Each row comes from the steps of one path. Every step used is in the known rows, and no mark comes twice. Write the path behind each row, first mark first.
In the rows, zero is written as 128.
Known rows
minof, tora, gudala: [143 121 136 148 141 140 149 127 113 137 123 132 142 141 122 120 150 118
 136 133 144 125 126 149 169 119 115 171 140 150 158 127 148 105 123  74
 147 120 156 118 135 123 133 118 124 115 152 145 110 126]
rigad, tifa, novamag: [113 140 109 122 136 118 151 115 153 125 147 121 130 132 118 126 117 133
  97 134 130 144 115 131 103 148 158 143 132 127 104 104 109 148 115 183
  99 131 119 136 138  99 130 158 127 124 131 113 135 176]
tiri, tora, gudala, rigad, tifa, novamag: [117 150 121 126 132 125 147  98 155 110 166 126 132 113 127 137 124 132
  82 124 124 128 102 133 109 140 121 118 139 109 130 103 121 138  94 156
 113 131 116 161 157 111 129 147 118 137 130 123 134 170]
minof, tora, tifa, rigad: [112 136 129  50 133 109 162 114 107 116 139 131 139 147 124 122 130 130
  90 147 124 112 136 120 101 145 146 124 143 126 116 130 147 144 108 144
 147 141 130 139 151 137 135 110 124 129 134 126 145 149]
rigad, tifa: [106 146 113 139 126 119 140 147 135 117 121 122 125 125 126 129 123 121
 126 128 128 145 122 117  98 139 164 144 118  99 123 133 118 144 115 197
  93 145 121 120 151 106 136 159 127 131 118 118 125 154]
gudala, rigad, tifa: [109 168 130 146 127 121 142 136 137 101 128 125 124 108 139 134 139 122
 122 124 119 139 115 124  83 132 167 121 122  59 122 135 117 149  92 203
 105 153 119 137 168 111 136 141 116 132 108 125 135 133]
gisid, gudala, fega, fenes: [151 111 118 219 103 152 127 204 114 147  73 143 104 109 125 114 130 122
 172 129 134 165 179 102 148 103 147 158 129  98 135 150 112 134 140 103
 105 106 137  91 120 149 160 108 139 111 125 108 135 125]
minof, tora, tifa, novamag, gudala, rigad: [146 135 140 118 140 131 153  82 135 120 152 136 144 150 126 131 147 134
 108 123 121 113 123 145 103 137 128 124 157 126 117 114 148 142  98  89
 156 130 138 145 154 138 131 109 106 110 133 134 141 127]
gudala, tora, tifa, rigad: [106 135 128  65 130 122 133 135 111 103 151 133 127 135 132 128 123 134
  95 136 125 105 128 114  97 139 125 126 130 107 119 116 142 139 107 140
 147 143 117 147 155 136 111 117 122 126 126 138 147 136]
nomup, gudala: [127 106 131 170 123 150 135 147 121 122 118 123 143 143 135 130 136 125
 168 118 129 135 147 137 142  89 150 148 146 119 165 134 115  78 148 144
 139 115 111 105 166 119 161 167 115 113 117 118 113 108]
nomup, tiri, tora, tifa, rigad, gudala, fega: [110 125 125 123  90 126 120 146 123 123 123 136 117 100 125 123 104 116
 121 124 121 134 132 105  73 105 127 115 131 131 122 159 121 137 136 168
 113 111 106 101 119 142 128 123 154 155 116 113 143 125]
minof, tora, tifa: [146 110 136 116 140  95 137 122  96 135 125 129 139 149 106 114 146 123
  98 152 137 126 123 148 150 160 140 135 148 155 113 129 151 136 118 141
 147 128 129 125 157 118 127 113 130 110 150 122 138 138]
tifa, tora, novamag, gudala, minof: [136 120 123 120 160 141 103  96 142 144 156 126 122 166 113 139 128 138
 161 116 132 104 122 159 145  95  86 128  91 173 128  88 130 128 148  38
 149 118 137 126 116 150 138 106 131 104 147 129 107 128]
fenes, gudala, rigad, tifa, novamag: [117 158 127 152 130 122 146  96 161 119 148 119 131 121 135 133 124 149
 101 128 117 135 118 133  93 138 155 119 142  96 118  96 110 148  99 210
 103 135 112 157 126 106 124 125 121 138 114 120 140 142]
gisid, gudala, nomup: [128 117 134 169 128 147 118 166 122 140 103 116 130 117 146 109 123 101
 173 130 140 136 133 123 113 134 115 137 125  98 142 134 116  86 147 135
 121 141 147  99 120 112  88 174 122 140 112 128 110  89]
rigad, gudala: [104 119 122 105 110 134 118 111 137 136 122 130 130 109 140 124 109 122
 145 123 136 138 125 125  99 141 158 151 121 147 130 169 121 134 130 170
 116 124 128 100 113 121 140 111 128 134 116 125 127 143]
tora, tifa, novamag, gudala, minof: [132 112 121 114 159 136 115 113 140 134 163 123 132 164 116 137 127 137
 147 118 128 116 136 150 119 106  92 142 115 160 108  86 128 128 134  51
 139 115 134 128 132 142 116  95 127 114 137 127 122 142]
fega, fenes, gudala, novamag: [145 121 135 217 107 145 123 141 116 132  98 128 119 137 133 128 130 167
 142 132 111 152 144 103 169 125 143 142 134 113 125 116 119 122 142 146
  91 120 130 143  93 127  98  78 130 123 129 146 141  96]
tora, novamag, tifa, rigad, gudala, minof: [106 134 125   4 148 134  96  98 136 126 165 121 126 130 137 140  97 142
 116 128 124 105 131 148  92 129 116 107  96 144 115 126 123 153 123 107
 126 123 120 128 109 145 130  61 135 134 126 119 134 142]
tiri, tora: [121 127 127 145 108 119 132 127 116 118 113 129 126 125 119 138 127 104
 142 123 138 126 114 132 157 122 144  93 125 145 154 169 127 129 153 127
 136 133 112 135 153 141 159 215 123 147 122 128 121 158]
tora, tifa, rigad: [ 97 146 124  68 127 120 155 145 115 105 143 132 137 143 132 127 120 133
  97 135 119 113 139  96  89 138 166 128 130 112 117 133 132 139 103 155
 134 138 121 136 164 136 130 142 127 129 119 123 143 161]
tifa, novamag, tora, gudala: [134 114 104 106 151 131 150 118 146 144 144 131 134 135 113 131 135 119
 125 129 134 123 115 140 166 130  90 152 126 173 144 127 141 118 126  61
 144 109 146 124 150 131 141 155 125 123 152 132 111 154]
tifa, rigad, gudala, fega: [112 150 118 123 105 138 123 159 131 130 120 137 112 105 139 123 105 120
 147 125 122 141 146 105  60 103 157 145 117 120 126 165 111 146 135 165
 124 113 127  79 108 134 131 103 146 143 110 124 147 119]
tora, novamag, tifa, rigad, gudala, nomup: [114 136 122  55 124 132 111 133 141 125 149 123 136 129 149 121  98 131
  97 127 116 111 127 100  73 168 142 114 124 133 108 133 129 117 126 145
 143 138 142 111  98 111  86 144 137 152 116 133 129 121]
novamag, tifa, rigad, gudala, nomup, tiri, tora: [100 115 133  80  92 126 132 116 134 109 118 123 140 114 134 133 112 103
 114 114 124 112 116 112 113 130 118  72 141 127 124 155 128 108 160 151
 120 140 109 144 113 140 124 221 133 180 111 122 115 129]
tifa, tora, novamag, gudala, fega, fenes: [164 115 104 213 112 146 126 172 135 150 104 154 103 147 107 122 137 144
 145 117 121 143 166  95 159 103 142 157 123 148 118 117 128 140 145  61
 143 100 143 101 104 152 170 120 149  98 146 119 126 140]
novamag, tifa, tora, gudala: [126 138 119  89 152 143 135 120 148 142 153 139 142 150 127 127 136 125
 103 116 137 103 127 135 165 143 114 170 122 143 140 102 139 112 122  94
 139 113 125 133 144 127 131 153 129 114 144 121 111 152]
fega, gudala, tora, minof: [141 106 133 144 138 121  95 119 126 161 130 128 127 106 140 136 147 124
 166 129 144 119 101 160 193 123  73 149 105 163 164 144 140 130 145  53
 171 124 131 129  87 117 107  87 119 125 135 141 109 104]
minof, tora: [144 124 140 128 136 112 152 108 106 138  99 126 135 141 116 119 154 112
 142 147 144 135 125 165 157 128 152 135 140 149 131 147 140 136 146 129
 149 135 144 119 125 124 152 135 121 118 148 133 125 124]
fenes, fega, gudala, minof, tora, tifa, novamag: [164 109 133 110 154  94 116 101 121 155 141 124 125 131 107 124 128 143
  96 147 137 140 135 149 165 146  93 124 148 183 101  88 132 135 123 101
 125 116 130 146 104 126 138  55 136 109 147 119 141 147]
gudala, rigad: [127 166 150 162 126 133 146 139 121 103 115 132 132 114 144 133 156 117
 150 122 128 128 120 134 117 113 181 113 128  79 133 156 119 139 108 154
 147 142 129 133 164 130 139 160 114 122 113 138 135 115]
gisid, gudala, nomup, tiri, tora: [117  97 144 179  93 134 129 133 120 123  90 118 133 107 125 123 127  89
 160 119 142 128 110 131 150 104  96  83 139 120 151 149 120  85 171 134
 109 140 114 135 126 135 122 242 129 163 117 120 101 107]
gisid, gudala, minof: [120 115 139 124 151 147 105 132 118 142 119 113 122 117 134 128 121 110
 193 129 147 129 138 171 132  95  88 132  98 111 149 122 111 121 146  99
 103 127 125 114 133 146 131  90 120 123 123 115 116 110]
fega, gudala, tora: [141 112 143 166 126 123  91 130 120 134 115 128 118 107 135 132 123 126
 159 122 144 131 128 140 159 136  87 123 127 121 158 139 131 117 141 103
 116 133 130 138  93 127 103 110 115 112 124 155 126  89]

Which path is each row?
[156 128 140 181 120 128 106 152 104 138  97 130 112 113 129 132 112 139
 147 132 125 164 134  95 166 131 112 136 121 134 130 138 118 123 137 102
  72 128 137 128  93 128 108  85 128 108 121 149 144 100]	fenes, fega, gudala, novamag
[112 116 111  31 137 119 153 116 117 114 155 127 132 144 123 133 117 139
  95 139 106 116 131 110 109 137 101 113 135 129 122 127 144 121 117 129
 135 129 113 138 179 142 130 110 117 131 133 120 149 130]	nomup, gudala, novamag, tora, tifa, rigad
[149 112 133  99 161 126 138  74 127 147 137 121 133 159 112 130 147 125
 152 135 138 122 131 187 143 104  88 135 131 172 118 102 140 135 155  53
 154 125 152 129 102 141 139  77 118 117 154 136 119 121]	tifa, novamag, gudala, minof, tora
[109 106 142 181  97 138 128 145 134 125  92 118 142 108 139 112 137 107
 163 117 134 139 115 114 113 107 139 131 138 121 108 140 111  82 157 172
 116 138 138 109  88 107  98 193 143 152 117 131  99  88]	rigad, gudala, nomup, tiri
[111 131 131  75 128 116 123 129 116 112 148 132 128 125 136 131 111 139
  99 131 123 111 139 104 103 148 106 116 134 108 134 123 141 132 105 127
 123 140 120 151 131 137 104  92 121 125 119 140 145 129]	fega, gudala, tora, tifa, rigad
[147 101 130 163 114 100 118 129 128 136 128 125 129 116 110 124 118 129
  92 130 131 139 122 106 159 147  99  95 160 169 106 103 124 106 136 129
 112 122 116 153 109 122 119 167 145 137 127 118 127 146]	fenes, fega, gudala, nomup, tiri, tora, tifa, novamag
[127 132 135 154 156 148 111 152 122 126 139 121 131 133 133 135 145 123
 171 119 138 121 131 151 156  80  97 154  98 130 144 109 119 104 131  64
 140 118 143 122 134 133 116  99 133 121 135 144 105 120]	tora, gudala, minof
[144 124 131 251 104 141 118 176 135 135  86 121 123 129 150 120 144 144
 170 122 115 142 165  86 149 118 156 131 141 106 127 119 116  83 158 155
 145 134 154 120  72 114 103 148 139 154 105 148 105  82]	fega, fenes, gudala, nomup
[138 132 124 134 143 117 122  96 135 146 141 134 126 152 106 123 127 137
 104 135 142 112  96 146 169 141 148 123 107 179 129 109 127 139 132 129
 144 122 119 133 132 121 150 170 141  95 157 116 121 152]	tifa, tora, novamag
[107 161 128  15 137 135 153 137 119 103 145 131 140 156 138 136 106 138
  81 133 111 112 135 106  93 154 167 122 123  98 107 134 130 155 118 127
 110 138 118 144 147 141 109 148 119 129 122 127 160 143]	gudala, novamag, tifa, rigad
[124 148 121 163 122 126 149 106 162 120 137 125 124 118 135 132 129 159
  99 126 114 145 136 117 108 139 156 125 147  88 110  95 111 149  99 197
 103 131 120 162 118 113 141 104 122 133 118 119 139 151]	fega, fenes, gudala, rigad, tifa, novamag
[111 122 130  99 139 135  93 110 133 135 136 117 121 110 138 134 121 124
 172 123 136 132 128 158 112 104 114 135  97 143 123 137 111 132 143 124
 128 124 130 111 107 132 130  64 131 136 122 128 121 126]	rigad, gudala, minof
[103 134 107  26 135 106 159 124 123 117 141 131 129 139 120 132 122 126
 100 140 116 112 132 107 101 145 133 108 123 134 116 146 147 148 111 136
 146 138 125 133 175 148 146 143 124 139 127 120 141 160]	novamag, tora, tifa, rigad
[ 98 138 122  59 116 113 149 127 113 101 147 133 132 136 125 135 114 127
  89 132 119 107 130  99 100 142 145  97 133 123 132 143 139 140 113 144
 138 139 110 149 169 147 144 158 125 148 118 122 142 173]	tiri, tora, tifa, rigad
[124 124 112  28 151 122 112  68 152 174 164 132 138 130 133 132 135 132
 105 133 131 109  87 163 173 161  97 165  95 187 114 122 140 152 144  99
 167 115 112 131 104 113 118  81 126 135 150 103 126 146]	rigad, gudala, novamag, tifa, tora, minof
[177 122 141  58 159 104  93 127 110 152 122 128 128 153 108 135 112 138
  91 143 136 117 142 156 181 162 121  91 127 173 121 119 147 158 130  58
 122 117 126 135 102 146 155  98 140 100 145 118 135 129]	fenes, fega, gudala, minof, tora, novamag, tifa
[129 153 124 123 144 113 123  86 146 132 155 131 120 132 113 128 126 143
  86 132 130 114  88 145 135 148 140 107 107 136 124  97 128 150 102 171
 126 136 112 148 144 112 145 146 135 104 149 112 128 148]	gudala, rigad, tifa, tora, novamag
[143 115 110 198  93 143 119 188 125 140  86 146 103 102 128 117 130 133
 156 124 125 167 172  91 132 111 167 161 128 123 113 160 113 142 140 132
 123 104 140  87  98 137 164  89 149 123 124 120 137 139]	rigad, gudala, fega, fenes
[110 159 127 147 123 132 138 127 138  99 145 128 126 103 137 140 133 120
 110 117 120 127 109 122 105 128 120 117 126  73 151 131 130 131  86 162
 106 144 120 148 174 118 132 139 116 144 114 132 124 142]	tiri, tora, gudala, rigad, tifa
[111 167 136 175 118 126 134 121 147 108 123 120 124 110 146 137 132 140
 131 122 111 136 128 121  86 126 161 113 132  57 141 123 117 143  96 227
  98 148 112 144 138 115 129 116 118 148  96 128 130 112]	fenes, gudala, rigad, tifa
[158 134 135  86 137 121 106 158 111 135 114 132 128 139 127 136 103 138
 100 130 121 142 146 107 158 172 135 123 130 128 113 138 130 146 129  97
  76 122 120 135 115 135 112 115 127 109 120 127 154 119]	fenes, fega, gudala, novamag, tifa
[133 107 150 212 117 141 146 156 118 126  92 119 150 129 128 109 165 105
 157 123 139 131 116 129 155  91 112 143 148 123 125 114 128  65 153 115
 136 135 155 118 103 109  89 195 141 139 142 145  88  75]	minof, tora, gudala, nomup, tiri
[121 108 131 106 119 137  89 104 125 131 131 131 114 101 139 126 120 122
 144 124 147 124 111 155 122 134  97 144 122 133 135 139 133 129 140 146
 138 132 119 124 105 121 109  87 119 125 129 148 132 105]	rigad, gudala, tora
[132 141 151 172 125 150 141 134 123 101 126 127 140 120 150 136 155 125
 161 115 120 127 135 142 122  88 157 117 147  74 159 142 116  95 117 156
 155 128 112 129 181 125 158 148 104 116 106 128 127  91]	nomup, gudala, rigad
[166 113 148 138 155 104 104  96 108 151 127 119 129 144 105 128 124 140
 126 148 141 121 114 175 181 132 104  95 116 184 142 122 138 135 133  67
 134 121 145 131  94 131 131  83 138  98 162 134 121 116]	fega, gudala, minof, tora, novamag
[111 157 123 137 125 136 143 125 147 104 137 130 127 128 138 139 131 126
 131 112 113 131 125 114  65 127 145 133 127  70 130 128 130 147  93 157
 108 150 128 131 162 125 136 135 109 129 105 129 128 130]	novamag, gudala, rigad, tifa
[153  94 111 127 130 102 123 128 115 143 121 130 117 139 105 126 132 150
 104 145 110 138 132 114 177 167 103 117 135 154 106 126 151 135 125 123
 118 116 123 139 147 137 120  85 133 124 146 124 144 126]	fega, fenes, gudala, novamag, tora, tifa
[113 110 140 174  92 122 143 126 117 112  92 126 134 120 113 133 137  99
 151 118 140 128 107 134 163  98 139  87 135 138 145 162 122 114 164 135
 117 134 103 143 140 143 158 245 131 151 125 121 109 140]	nomup, tiri, tora
[134 122 145 192 120 136  96 120 124 131 112 125 116 127 139 132 134 140
 163 126 139 120 128 153 155 110 110 127 132 112 156 112 132 120 152 155
 140 132 112 143  97 128 106 113 120 131 120 156 123  72]	fenes, gudala, tora
[137 147 129 121 147 134 154 110 143 119 145 133 133 113 133 137 154 122
 128 123 125 118 110 146 142 120 108 122 130 117 142 136 137 126  99  89
 159 125 143 145 169 136 140 139 111 125 136 139 126 128]	tifa, novamag, tora, gudala, rigad
[138 142 124  62 122 124 118 133 124 140 135 138 119 127 124 121  97 130
  97 140 122 125 139 131  80 138 146 123 126 147 119 151 133 166 128 136
 131 108 124  89 103 136 135  84 149 130 134 115 156 121]	minof, tora, novamag, tifa, rigad, gudala, fega
[150 118  96 207 108 146 142 185 143 135 106 146 107 136 114 124 130 141
 138 116 114 163 176  83 117 108 151 169 137 117 104 116 120 147 133  95
 111 107 144 103 111 139 158 114 141 112 130 117 134 153]	rigad, tifa, novamag, gudala, fega, fenes
[135 134 130 204 132 148 124 186 127 124 123 124 139 132 144 117 147 114
 154 120 129 126 127 102 135 120 125 161 127 120 138 120 124  70 136 103
 155 132 165 105 124 101  74 181 135 137 125 156  98  99]	tora, gudala, nomup
[114 124 126  75 121 120 123 114 129 129 141 121 134 116 146 112 120 124
 109 137 119 122 127 107  75 158 116 130 140 136 103 132 137 104 130 167
 154 146 152 110  95 105  84  97 132 158 120 140 128 107]	minof, tora, tifa, rigad, gudala, nomup
